Each row was made from one walk, in order. Every step used is in the known rows, and no mark comes twice. Write each row's walk.
Known rows
Z > X > W: |   9.1 |  -1.0 |  -3.8 |   0.8 |  -3.0 |  -0.8 |  -2.7 |  10.9 |  -6.6 |  -4.0 |  11.8 |   6.1 | -52.9 |  12.2 |  15.4 |   5.7 |  11.8 |  -0.1 |   7.5 |   1.7 |  -8.9 |  -6.8 |
X > M > J: |  -1.6 |  -2.7 |   6.0 |  -5.6 |  -6.1 |  -6.7 |   0.4 | -15.4 |  32.9 |   4.7 |  -6.6 |   3.2 |  23.7 |   6.1 |  12.2 |   3.8 |  -8.4 |   4.0 |  11.1 |  16.8 |  -3.2 |  -1.0 |
W > M: |  -6.8 |   6.9 | -12.9 |   2.9 |  12.3 |   6.9 |  -8.6 |   1.6 |  45.1 |  -2.6 |  -3.6 |   1.4 |   6.4 |  -3.9 | -18.1 |  -6.5 |   1.8 |  -0.3 |   4.1 |  -9.5 |   5.5 |   8.2 |
T > M > J > X > W > Z: |  -7.5 |  -3.6 |  -9.6 |   3.5 |   0.6 |  -4.3 |  -3.4 | -10.7 | -23.7 |  -4.0 |  11.6 | -15.3 |   8.2 |  -5.7 |  -5.4 |  -4.6 |  -9.2 |  -2.6 |  -6.5 |  -5.7 | -10.2 |  -3.9 |
T > M: |  4.7 | -3.3 | 10.0 | -7.2 |  4.8 | -5.6 |  2.8 | -9.3 | -9.7 | -8.2 |  2.6 |  8.5 | 28.7 | -3.9 |  7.5 |  1.1 |  1.2 |  0.4 | -8.8 | -3.6 | 13.6 |  4.7 |
J > X > M: |   7.8 | -12.9 |  -4.7 |   6.1 | -12.5 |  10.9 |  -1.3 |  -8.5 |   2.4 |   8.8 |   2.9 |  -3.5 |  36.9 |   3.9 |   7.9 |   9.5 |  -4.4 |  -1.3 |   4.1 |   5.1 |   9.3 |   4.2 |
T > M > J > W > Z: |  -5.4 |  -1.2 |  -3.5 |  -8.4 |   4.5 |  -5.1 |   5.1 |  -9.5 | -27.3 |  -2.7 |   0.7 | -10.8 |  13.0 |  -3.8 | -15.0 |  -5.9 | -15.2 |  -9.9 | -10.4 |  -6.2 |  -3.1 |   1.8 |
X > J > W > Z: |  -5.1 |   1.5 | -11.4 |   0.1 |   5.4 |   6.0 |   4.1 |  -5.0 | -26.2 |  -3.8 |   8.3 |  -7.9 |  -5.4 |  -6.6 | -21.2 |  -6.8 | -11.3 | -17.3 | -10.5 |  -4.4 |  -7.2 |   4.6 |
J > X > T: | -8.9 | -6.3 | -0.7 |  3.3 | 11.5 |  8.7 | -3.3 |  7.0 |  0.9 |  6.0 | -0.6 | -0.9 | -3.8 | 15.5 | -1.7 |  0.3 | -4.4 |  4.7 |  2.1 | -8.0 | 10.9 |  6.0 |
W > M > J: |  -8.2 |  10.1 |  -0.2 |  -0.4 |   6.2 |  -2.5 |  -4.9 |  -9.5 |  60.7 |   1.9 | -10.3 |  -3.2 |  12.8 |   0.7 |  -6.0 |  -7.5 |  -6.4 |   7.1 |   9.5 |   7.3 |  -0.4 |   0.2 |
W > T > Z: | -12.2 |   4.6 |  -2.2 | -17.4 |   2.3 | -10.3 |  -0.5 |   1.6 | -25.8 |   5.6 | -13.4 |  -0.5 |  22.5 | -20.9 | -10.7 |  -7.1 |   3.9 |   9.0 |  -3.0 |  -6.1 | -16.7 |  -7.9 |
Z > X > T > M: |   2.5 |  -7.3 |  13.0 |  -3.1 |   9.7 |  -7.5 |  -0.7 |   2.5 |  -8.1 | -15.3 |   3.7 |  21.4 | -18.8 |   2.9 |  10.3 |   6.3 |   5.7 |   4.8 |  -5.2 |  -4.3 |  13.5 |   4.8 |
J > W > Z > X: |   4.2 |  -6.6 |  -3.5 | -12.4 |   0.4 |   2.1 |   2.4 |   6.2 | -38.2 |   2.0 |   1.5 |   5.8 | -58.7 |  -2.5 | -11.4 |  -0.6 |   0.4 |  -1.2 |  -3.0 |   1.4 |  -2.1 |  -1.3 |
X > T: | -14.2 |  -5.0 |  -0.4 |  -6.8 |  18.7 |  -0.5 |  -3.4 |   8.8 |   6.0 |  -3.3 |  -1.7 |  12.9 | -19.7 |  14.7 |  -1.9 |   0.5 |  -0.7 |   2.6 |   4.8 |  -9.3 |   3.5 |   8.3 |
J > X > W: |   6.8 |  -0.1 |  -7.8 |  11.9 |  -5.2 |   8.3 |  -2.6 |   3.0 |  -2.0 |   5.7 |  12.3 | -16.1 |   4.8 |  14.7 |  11.3 |   1.8 |   2.0 |  -2.2 |   2.5 |  -4.6 |  -1.4 |  -4.9 |
Z > X: |   6.0 |  -6.1 |   3.6 | -13.9 |   0.4 |   2.8 |   0.7 |   6.4 | -10.7 |   5.1 |  -2.1 |  15.0 | -56.6 |   2.6 |   1.9 |   1.5 |   7.8 |   8.2 |   4.2 |  10.7 |   3.0 |  -1.1 |
X > J > W > M: |   6.0 |  14.8 | -12.8 |  18.8 |   6.8 |  14.0 |  -2.4 |   4.7 |  48.4 |  -6.3 |   2.9 |  -4.2 |   4.3 |   1.5 | -17.3 |  -4.4 |  -0.4 | -16.2 |   0.1 |  -6.6 |   6.6 |   8.4 |
M > J > X > W > T > Z: |  -7.8 |   7.7 |  -2.4 |  -5.0 |  -5.6 | -10.8 |  -1.9 |   0.9 | -16.1 |   5.9 |  -8.4 | -11.3 |  22.8 | -15.0 |  -1.1 |  -5.2 |   2.9 |   9.1 |  -0.3 |  -3.5 | -20.6 | -13.4 |
W > M > J > X > T > Z: |  -3.8 |   5.6 |   2.0 |  -3.8 |   7.3 |  -7.8 |  -6.3 |  -0.1 |  -0.4 |   4.3 | -10.3 |  -3.1 |   3.8 |  -3.3 |  -4.5 |  -2.3 |  -6.6 |  14.5 |  -1.7 |  -6.9 |  -6.0 | -11.7 |

Write each row's walk
|   4.9 | -10.9 |  -1.6 |  -7.6 | -12.1 |  -5.8 |  -3.0 |   1.4 | -12.8 |  -0.3 |  -2.5 |  16.6 | -11.9 |  -9.9 |   6.5 |  11.6 |   7.7 |   5.0 |   6.3 |   9.3 |  -8.0 |  -3.7 | -> W > T > Z > X > M
|   9.7 |  13.7 | -10.8 |  19.0 |   4.5 |  14.4 |  -2.7 |   7.6 |  46.1 |  -7.0 |   3.6 |   0.3 | -16.0 |   0.4 | -15.6 |  -2.4 |   3.0 | -13.9 |   0.8 |  -3.1 |   5.8 |   6.4 | -> Z > X > J > W > M
|   8.3 |   2.0 |   0.8 |  14.8 |  -8.6 |   1.8 |  -1.1 |  -4.5 |  10.1 |   2.0 |  11.1 | -16.5 |  14.3 |  12.9 |  19.1 |   2.3 |  -1.1 |   0.4 |   2.1 |   0.9 |  -0.4 |  -6.9 | -> T > M > J > X > W
|  12.9 | -12.0 |   0.7 |  -8.0 | -11.3 |  -5.3 |  -2.8 |  -2.0 | -14.6 |   0.0 |  -0.7 |  17.9 | -17.6 |  -4.8 |  11.0 |  13.6 |   5.1 |   5.9 |   6.0 |  10.2 |  -4.5 |  -5.9 | -> T > Z > X > M
|  -6.9 |  -0.8 |  14.4 |  -6.2 |   5.5 | -14.7 |  -0.3 | -10.9 |  13.0 |  -8.3 |  -3.2 |   9.6 |  -7.0 |   0.2 |   7.5 |  -0.6 |  -7.1 |   9.2 |   0.1 |   8.6 |   1.0 |  -0.9 | -> W > Z > X > T > M > J
|  -7.7 |   5.8 |  -5.4 |  -5.6 |  -3.7 |  -7.7 |  -2.3 |   4.4 | -26.0 |   5.4 |  -5.8 |  -9.8 |  21.3 | -16.0 |  -3.8 |  -4.5 |   5.5 |   6.8 |  -2.5 |  -8.5 | -19.4 | -11.7 | -> J > X > W > T > Z
|  -4.7 |  -0.8 |   2.1 |   8.6 |  -3.2 |  -2.5 |   0.6 |  -0.5 |  -6.5 |  -9.4 |   5.1 |  -2.6 |  41.5 | -10.7 |   5.5 |  -0.1 |   9.4 |  -3.5 |  -6.2 |  -8.0 |   4.6 |   5.6 | -> J > X > W > T > M
|  -8.1 |   7.6 |  -5.5 |   7.7 |  -4.6 |  10.2 |   6.3 |  12.9 |   2.7 |   0.9 |  -1.5 |  -1.3 |  -1.3 |  -8.6 | -12.5 |  -4.9 |   8.9 | -15.2 |   0.9 |   1.4 |  -6.0 |   9.9 | -> Z > X > J > W > T
|  -8.5 |  -8.0 |  -1.8 |  -6.6 |  14.1 |  -1.6 |  -2.2 |  14.8 | -19.6 |  -6.3 |   1.4 |  15.4 | -63.8 |  10.7 |  -8.0 |   2.4 |   0.4 |   0.6 |   1.8 |  -7.1 |  -0.1 |   4.3 | -> J > W > Z > X > T
|  0.7 | -6.2 | 10.2 |  4.2 |  7.6 | -1.2 | -0.1 | -2.5 | -7.1 | -8.5 |  4.1 |  6.0 | 22.6 |  4.0 |  8.6 |  3.4 | -1.1 |  2.6 | -8.3 | -8.7 | 18.9 |  6.7 | -> J > X > T > M
|  19.7 |   7.2 |   1.3 |  10.2 |  -4.8 |  13.1 |   9.6 |   6.1 |   0.1 |   0.6 |   7.0 |   1.0 | -27.8 |  10.7 |   0.3 |   2.3 |  -0.8 | -17.7 |  -3.1 |   7.7 |   3.9 |   2.3 | -> Z > X > J > W
|  -6.1 |   9.2 |   0.9 | -13.5 |  -2.4 | -11.1 |   4.2 |   2.2 | -21.9 |   7.3 | -15.2 |  -7.9 |  26.7 | -13.7 |  -8.2 |  -5.7 |  -0.9 |   2.8 |  -3.6 |  -5.4 | -15.5 |  -8.8 | -> M > J > W > T > Z
|  -0.2 |   0.4 |   7.8 |   6.8 |  -8.7 |   6.4 |   2.3 | -12.2 |  12.1 |  12.7 |  -5.3 | -18.0 |  46.4 |  -2.3 |   3.6 |  -4.8 |  -7.3 |   8.1 |  -2.4 |   7.5 |  11.3 |   0.2 | -> W > T > M > J > X
|  21.9 |   8.9 |   3.0 |   7.6 |  -6.4 |   8.7 |   9.0 |   6.0 |  -8.3 |   0.5 |   5.0 |   0.4 | -26.3 |   6.2 |   0.3 |   2.5 |  -0.4 | -14.6 |  -5.6 |   7.6 |  -1.0 |  -3.5 | -> T > Z > X > J > W
|  -4.1 |  -8.8 |  -3.6 | -16.3 |   3.8 |  -1.0 |  -2.0 |   2.5 | -31.5 |   0.9 |   1.5 |  11.8 | -61.6 |  -8.5 | -11.0 |  -2.5 |   2.4 |   6.9 |  -0.9 |   6.1 |  -5.0 |  -1.1 | -> W > Z > X
| -16.4 |   2.3 | -12.6 |   8.4 |  -3.9 |   7.1 |  -2.2 |  10.5 |   1.6 |   4.1 |   1.8 | -12.9 |  23.5 |  -6.2 |  -5.3 |  -5.3 |  10.8 |  -4.2 |   5.2 |  -7.3 |  -9.4 |   5.1 | -> J > X > W > T
|  -4.1 |  -0.8 |   3.9 |   2.6 |  -2.1 |  -7.2 |   0.2 |   3.3 |  -8.8 | -13.8 |   5.1 |   8.6 |  13.9 | -12.0 |   6.9 |   1.6 |  13.9 |  -2.0 |  -3.7 |  -5.2 |   1.1 |   5.2 | -> Z > X > W > T > M
|   2.9 |  -4.6 |   0.0 | -12.3 |  -1.1 |  -0.8 |   2.8 |   2.9 | -27.7 |   2.5 |  -0.3 |   3.3 | -56.6 |  -1.0 |  -8.7 |  -1.1 |  -2.5 |   0.5 |  -1.0 |   6.9 |  -3.8 |  -2.6 | -> M > J > W > Z > X
|  12.5 |   2.2 |   3.9 |  -0.6 |  -8.6 |   1.9 |   9.1 |  -3.5 |  10.7 |   6.1 |  -4.7 |  -8.9 |  22.8 |  17.6 |   7.2 |   5.5 | -10.7 | -13.1 |   3.2 |   3.3 |   5.8 |   1.7 | -> X > M > J > W
|  -9.5 |   2.3 |  -2.2 |  -0.1 |  -8.9 |   2.1 |   5.5 |   8.3 |   6.3 |   4.5 | -10.3 |  -4.0 |  12.7 |  -3.5 |  -6.5 |  -1.0 |   4.8 |  -8.8 |   6.3 |   2.8 |  -4.6 |   7.0 | -> Z > X > M > J > W > T
|   6.4 |  -0.7 |   9.7 |   5.5 |  -7.8 |   6.0 |   2.8 | -14.9 |  10.3 |  13.5 |  -3.4 | -17.2 |  40.9 |   3.2 |   8.1 |  -3.2 | -10.4 |   8.9 |  -3.2 |   9.0 |  14.6 |  -2.8 | -> T > M > J > X
|  -1.7 |   0.6 |  17.6 |  -5.2 |   4.1 | -12.7 |   0.3 |  -8.6 |  22.1 |  -5.8 |  -5.1 |  11.0 |  -5.4 |   5.3 |  14.5 |   1.7 |  -4.0 |  10.2 |   2.7 |  10.7 |   4.9 |  -0.9 | -> Z > X > T > M > J
|   9.0 | -14.1 |  -1.0 |  -4.8 |  -9.7 |   1.4 |  -1.8 |  -0.7 |  -1.1 |  -0.8 |   2.5 |  18.5 | -20.9 |   2.0 |  10.1 |  13.3 |   6.0 |   0.9 |   8.9 |  12.2 |   2.2 |   1.8 | -> Z > X > M
|  -1.6 |   3.9 |   5.5 |   8.4 |  -1.4 |   0.0 |   6.7 |  -1.0 |  -4.5 | -11.9 |   2.4 |   3.0 |  38.8 | -12.1 |  -1.0 |  -1.3 |   6.4 | -12.8 | -10.0 |  -5.2 |   7.7 |  10.0 | -> X > J > W > T > M
|   2.0 |   7.9 | -14.7 |  12.4 |   6.3 |   3.8 | -11.5 |  10.9 |  42.4 |  -9.0 |   6.8 |   3.6 | -33.0 |   1.8 |  -5.9 |  -0.2 |  10.3 |  -0.9 |   8.3 |  -7.4 |  -2.8 |   0.8 | -> Z > X > W > M
|   1.4 |   0.5 |   4.7 |   3.6 |  -6.7 |  10.2 |   1.7 | -12.0 |  14.6 |  20.5 |  -5.7 | -19.7 |  29.8 |   7.4 |   2.4 |  -5.4 | -11.6 |   9.3 |   1.7 |  10.2 |   9.4 |  -2.1 | -> M > J > X
|  -2.8 |  -5.6 |  10.1 |  -3.0 |  13.2 |  -8.0 |  -0.3 |  -2.0 |  -3.6 | -14.8 |   3.2 |  15.6 |  12.4 |   4.2 |   7.9 |   3.6 |   1.6 |   1.5 |  -6.6 |  -9.4 |  14.1 |   7.3 | -> X > T > M
|   6.5 |   2.6 |  -3.5 |  12.7 |  -7.7 |   4.6 |  -1.6 |  -2.0 |  11.3 |   7.4 |   9.2 | -18.9 |   6.1 |  15.2 |  15.5 |   0.9 |  -1.8 |   0.4 |   5.9 |   2.0 |  -4.2 |  -7.7 | -> M > J > X > W
|  -2.6 |   2.2 |   5.2 |  -9.0 |   5.4 |  -9.4 |  -3.0 |  -1.5 | -14.2 |   7.1 |  -9.7 |  -2.6 |   5.0 |  -0.2 |   0.6 |  -1.4 |  -7.8 |  15.1 |  -2.6 |  -4.4 |  -6.9 | -13.9 | -> M > J > X > T > Z
